Each row comes from the steps of one path. Every step used is in the known rows, and no mark comes twice. Write the path behind each row, first mark first.
Known rows
patep norob: [ 13.0  -9.4  -6.0  11.6   6.6  -6.2  36.8 -55.7   0.2  -6.1 -19.5  13.9
 -11.5 -10.6  23.6   4.5  -7.5 -18.6  39.7  32.1  15.4  34.4 -36.4  -7.4]
patep zagigi: [  1.7  -4.0   0.0  -7.5  -9.0   9.7  56.5 -40.3  17.1   9.5  23.1   7.0
  19.4 -24.3  34.1 -16.9   2.5 -18.3  41.5  14.3  17.5  22.3 -11.1 -13.5]
deso zizeref nolom: [  0.4  -2.9 -41.4 -18.7   1.4  -0.1  48.5 -31.1   6.5  12.0 -23.6  -7.1
  23.3 -10.1  -3.0  11.2  -2.6   5.6  34.8  34.8   1.6  24.6 -36.8 -16.9]
bises vime norob patep deso zizeref nolom: [ -0.1  38.4 -39.5 -16.8 -49.1 -10.8  54.7 -50.5  17.5  45.9  26.6 -77.2
  35.5  12.4  -6.2  24.1 -19.6  53.7  14.2  51.3  19.8  40.1 -37.5 -26.2]
zizeref nolom nupemon bunub patep: [  4.7 -20.5 -57.7 -19.4 -21.2 -46.2  24.9 -24.3  32.1   9.6 -66.3  -6.4
  -9.6  22.0  15.8  27.7  17.7  18.8   8.8   7.5  29.8  33.6  -3.0 -26.9]
nolom nupemon bunub: [ 13.4 -28.2 -13.9  -3.7 -24.2 -20.9  23.9 -27.8   9.9  21.9 -57.0   5.7
  -3.3   3.2   3.2  16.6   8.0  18.8  32.0  24.0  47.4  20.9  -1.1  -7.0]
deso zizeref nolom nupemon: [ -7.6  -9.8 -44.2  -7.9   2.1  -6.0  41.3 -10.0  12.3  38.9 -20.4 -16.8
  14.7   3.9  15.9  24.7  10.7  26.6  30.9  13.9  17.7  17.7 -32.9  -2.1]
zizeref nolom nupemon: [ -0.8 -17.3 -32.7  -3.1   3.5  -0.8  50.0 -19.6  14.8  20.5 -22.0 -15.4
  -1.2  14.3  31.1  24.2   8.7  23.3  15.2  21.2  13.2  24.8 -37.3 -16.8]
bises vime norob patep zagigi: [  3.7  18.3  11.0 -24.5 -54.1  15.1  47.9 -43.8  28.0  39.6  72.6 -52.6
  29.8  -2.5  23.6  -4.1   1.7  26.0  45.4  34.3  27.2  30.4   9.6 -11.0]
zagigi patep deso zizeref nolom nupemon: [ -7.5  -1.1 -55.2  19.5   9.2 -39.3  71.6 -22.3  15.0  29.5  -5.7 -50.5
  23.1  15.3  44.3  31.6  -5.6  29.3  10.8  11.1  24.5  19.5 -58.4  -1.3]
bunub patep: [  9.4 -35.9 -20.7  -6.9   1.5 -12.7  35.6 -37.7   9.2 -10.3 -11.7   2.2
  13.6  -5.8  13.7  -6.3  14.2  12.7  42.5   5.2  35.1  36.7  -4.6 -17.2]
deso patep: [ 12.3  -4.6   7.8   2.4   3.4   7.1  29.1 -46.8   8.1  20.0 -23.2  -5.7
  26.7 -17.5  -1.1   2.6   1.3   3.6  36.3  29.7  34.0  44.1  -7.7 -13.6]
vime norob patep deso zizeref nolom: [-25.2  21.3 -43.7 -39.3 -30.3 -16.5  64.5 -48.7  10.8  46.6  -2.6 -52.0
  36.5   5.6  10.9  22.5 -14.6  -5.6  20.1  38.2  19.7  39.2 -43.4 -33.8]
bises vime norob patep: [ 14.9  -4.4   7.4 -18.8 -41.2  10.1  36.6 -42.6  12.3  24.5  37.4 -54.8
  26.1   9.6  -3.6  11.4   0.4  49.2  43.5  51.0  35.0  34.5  -2.3 -10.0]
vime norob: [ 12.3 -25.7  -1.4 -22.2 -23.5   8.9  52.4 -41.4   7.4  24.4   3.5  -5.3
  17.0   5.7  28.1  -1.1   1.7 -20.2  47.0  19.4  23.1  29.7 -24.7 -22.0]
patep bunub nupemon nolom: [ -4.4  -3.9 -21.2 -26.1 -17.2  -5.2  24.3 -28.9  -8.8   2.6 -91.3  30.5
  -7.8  25.2  -5.1  30.7   2.3 -15.1   9.7  18.0  20.7  30.7  -2.7 -25.1]
bunub nupemon: [ -0.3 -30.7   1.5   0.0  -0.8   6.1  31.3 -37.4  15.0   0.6 -25.5  18.9
  -3.4  -2.5  10.8  -7.7   7.2  20.5  35.9   0.5  54.1  39.7  -5.2  -4.7]
bunub patep norob vime: [ 10.6  -5.8 -10.7  16.7  -0.2  -7.3  13.8 -45.5   4.7 -25.2 -20.9  -4.1
 -11.5   7.5 -12.8 -17.6  20.7  27.2  48.0  13.9  28.4  40.5 -18.7 -15.6]
bises vime norob patep bunub nupemon: [ -3.0  12.9  -1.3 -25.3 -57.2  13.1  14.8 -41.3  21.4  10.9  -9.9 -18.7
  -3.5  39.6  -7.0  26.4  -2.0  43.2  24.0  18.0  52.9  30.3   9.3  -9.9]
nupemon bunub patep norob vime bises: [ 27.1 -29.9  -8.4 -23.4 -16.7 -35.3   9.2 -63.5   0.5   1.2 -44.0  18.0
  -9.0   8.2 -16.6 -14.7  22.1  10.9  31.2  37.6  31.0  48.5 -12.2 -21.3]
nupemon bunub: [ 23.2 -23.5 -11.2 -14.7 -23.9 -19.8  33.3 -47.7   7.2  -6.4 -61.7  16.2
   5.6 -10.9 -16.6   3.6  -4.2  -0.4  33.4  45.9  28.6  27.3  -5.1 -20.0]
nolom nupemon bunub patep zagigi: [ -0.5 -14.3 -28.8 -15.2 -36.0 -38.7  25.9 -26.8  37.7  24.0 -19.4   4.6
   3.3  -2.7  39.9   1.9  25.3   0.0  35.2 -20.6  51.5  23.0  24.7  -9.3]
bises vime norob: [ 37.0 -10.2   3.6  -1.8 -43.5  16.8  45.5 -42.9  14.3  25.6  32.2 -31.2
  14.6  11.1  13.6  -1.1  -2.7  34.3  39.5  31.5  25.1  31.7 -19.9 -15.0]
zagigi patep: [ 13.3 -36.3  -6.7   9.6  16.6 -11.7  61.7 -34.5   6.0 -15.5  -0.9 -18.1
  23.6  -2.0  26.9   5.3   0.7   7.0  43.0  29.5  22.9  22.6 -27.5   0.6]

Which path is each row?
[-12.1   8.2 -66.0 -28.6 -37.6 -44.0  29.2 -17.4  44.0  39.8 -28.0  -8.2
  14.2   2.3  29.7  13.8  20.4  -1.2  28.6 -16.9  27.7  20.5  11.3 -11.4] -> deso zizeref nolom nupemon bunub patep zagigi
[-21.4   0.3   4.5 -26.1 -10.2   4.4  52.2 -38.9  13.1  10.1  27.9 -20.2
  28.8 -29.4  17.3  -7.4   6.2  -3.4  44.2  33.9  27.7  28.1   6.3  -9.9] -> norob patep zagigi
[ -0.9  18.9 -10.1 -39.9 -62.5   3.1  15.8 -32.8   1.8  32.4 -40.4 -29.0
   3.0  48.3 -20.4  45.4   0.0  26.5  13.7  38.7  31.2  38.8  13.8 -24.3] -> bises vime norob patep bunub nupemon nolom
[ 20.7  -0.1 -18.1   3.1 -24.7 -31.4   0.4 -55.5  10.2 -25.8 -67.0   7.5
 -18.5   8.5 -34.4 -13.1  14.0  15.0  42.1  28.4  32.8  41.4  -2.5 -22.2] -> nupemon bunub patep norob vime
[ 21.7 -36.9  13.9   5.9  24.7 -10.0  50.2 -51.2 -10.4   0.6  14.5 -16.0
   6.5  11.4  16.5  -9.5  12.4  11.0  37.8  46.9  13.4  37.5 -51.4   1.8] -> zagigi patep norob vime bises
[  8.7  18.8  -6.6  -7.5 -10.4   7.3  22.5 -50.7   3.5   0.4 -61.5  16.8
  16.2   4.1  -3.2  24.6  -8.3 -15.8  21.4  28.9  24.5  26.7 -11.4 -21.4] -> deso patep bunub
[ 11.2 -19.8 -33.5   6.8 -18.5 -52.5   3.6 -43.0  22.4   7.0 -59.0  13.5
 -27.1  10.5  26.0  23.6  13.5  -0.9  33.2   0.5  48.3  34.2   0.0  -2.2] -> nolom nupemon bunub patep norob
[ 12.0 -17.8 -13.8  25.9   8.6 -27.6  75.5 -49.6   3.5 -10.9   1.8 -26.3
  22.3  -3.1  33.8   3.0 -15.0  10.9  20.5  26.1  29.8  31.7 -48.0 -13.1] -> zagigi patep deso
[ 11.4  -5.0 -19.4  13.0 -26.2 -35.5  -8.1 -35.6  14.1  -1.5 -60.6  -4.3
 -28.0  22.9 -16.4   1.4  26.1  36.0  38.3   8.3  49.9  32.9   0.0  -8.3] -> nolom nupemon bunub patep norob vime
[-19.0   6.8 -18.7  -9.7  -7.7 -17.5  46.4 -48.2  -8.8  18.1  -6.9 -33.8
  41.7 -26.2 -15.7   9.3  -8.8  30.0  37.8  43.3  46.4  32.0 -20.7 -10.4] -> norob patep deso zizeref
[ -3.0 -19.5 -15.7   3.1   3.5  -7.8  38.3 -32.4  15.2 -28.5 -48.0  20.6
  -5.5  29.2  22.9  20.6  -0.5  -1.0  24.4  -2.5  42.3  16.7 -15.4   2.9] -> zagigi patep bunub nupemon
[ 17.2 -33.8  -1.5 -10.3   7.7  -9.6  22.1 -54.0  -5.2   0.6   0.3   6.9
  -1.6   8.0   4.8 -21.1  27.3  16.1  36.4  22.6  26.0  50.7 -29.1 -14.3] -> bunub patep norob vime bises
[-23.5  19.3 -54.9 -22.4 -32.5 -49.3  35.7 -35.2  11.9  41.9 -63.8 -42.6
  18.5   4.0 -15.3  42.9  -8.6  34.5   4.9  44.3  41.3  29.4 -19.1 -18.7] -> norob patep deso zizeref nolom nupemon bunub
[ -1.8  14.9 -49.2  -2.0  -6.2 -15.9  64.7 -47.2   4.1  17.1 -24.2 -16.1
  23.8 -10.8   5.7   9.0 -16.9  10.9  11.6  33.2   9.3  31.7 -57.5 -29.4] -> patep deso zizeref nolom
[-13.2   1.1 -13.5 -31.3 -10.2   2.6  31.7 -40.1  -7.0 -21.3 -46.6   3.8
  13.6   4.0 -16.5  31.3  -3.1  -2.4  25.7  49.0  23.2  14.5  -7.3 -16.5] -> norob patep bunub
[  1.0 -10.7 -51.5   1.8 -35.9 -60.5  20.3 -35.3  15.8  32.0 -52.7  -8.7
  13.6   0.1   5.0  14.2  10.3  30.5  27.9 -11.1  69.6  27.5  -1.7 -10.3] -> nolom nupemon bunub patep deso zizeref
[ 20.0  -3.6  27.7  -1.2   8.9   7.6  17.7 -66.5  -6.1  34.5  -8.7  -3.7
  10.0  -3.8 -10.2 -12.3  12.4   9.9  31.5  48.3  26.0  56.3 -32.5 -12.1] -> deso patep norob vime bises
[  7.8  -7.6 -25.3 -24.6 -36.2 -33.3  31.8 -46.2  31.7  -1.1 -23.3  15.1
  11.9 -16.2  21.1 -13.4  12.3 -20.7  38.3   2.4  33.6  31.8  22.5 -22.8] -> nupemon bunub patep zagigi
[-26.0  -4.0  -8.3 -27.0 -11.4   3.9  17.6 -36.8   7.0 -17.9 -57.6  15.2
  -4.0  15.0 -12.1  25.1   2.0  13.1  22.4  19.0  52.6  27.6   7.5  -8.8] -> norob patep bunub nupemon
[ 13.7  25.1  18.9  24.1   1.4  12.7   7.6 -59.5   2.7   8.7 -27.6 -13.2
  -0.2  -4.1 -27.8  -9.9   3.0  16.6  40.9  39.4  28.4  49.0 -22.3 -13.8] -> deso patep norob vime
[ -4.4 -10.2 -13.9  -9.1 -13.2   9.8  23.4 -37.3   9.4 -18.2 -62.7  41.6
 -14.0  17.4   6.3  13.3  -0.8   1.7  21.7   0.4  42.2  21.7  -9.8 -12.0] -> patep bunub nupemon
[ -2.8 -12.8 -23.7 -12.7  -2.8 -23.0  39.5 -24.4  -3.1  -8.3 -74.9  10.0
   0.6  37.3  12.0  38.7   1.5 -16.6  13.4  16.1  19.1  25.0  -9.2 -11.3] -> zagigi patep bunub nupemon nolom
[-10.6 -19.5   2.1 -39.8 -23.3   6.8  46.4 -41.4   6.3  26.5   8.3 -30.1
  26.7   3.6  11.0  11.4   2.8  -7.7  48.5  36.9  34.3  37.1  -8.6 -18.2] -> vime norob patep
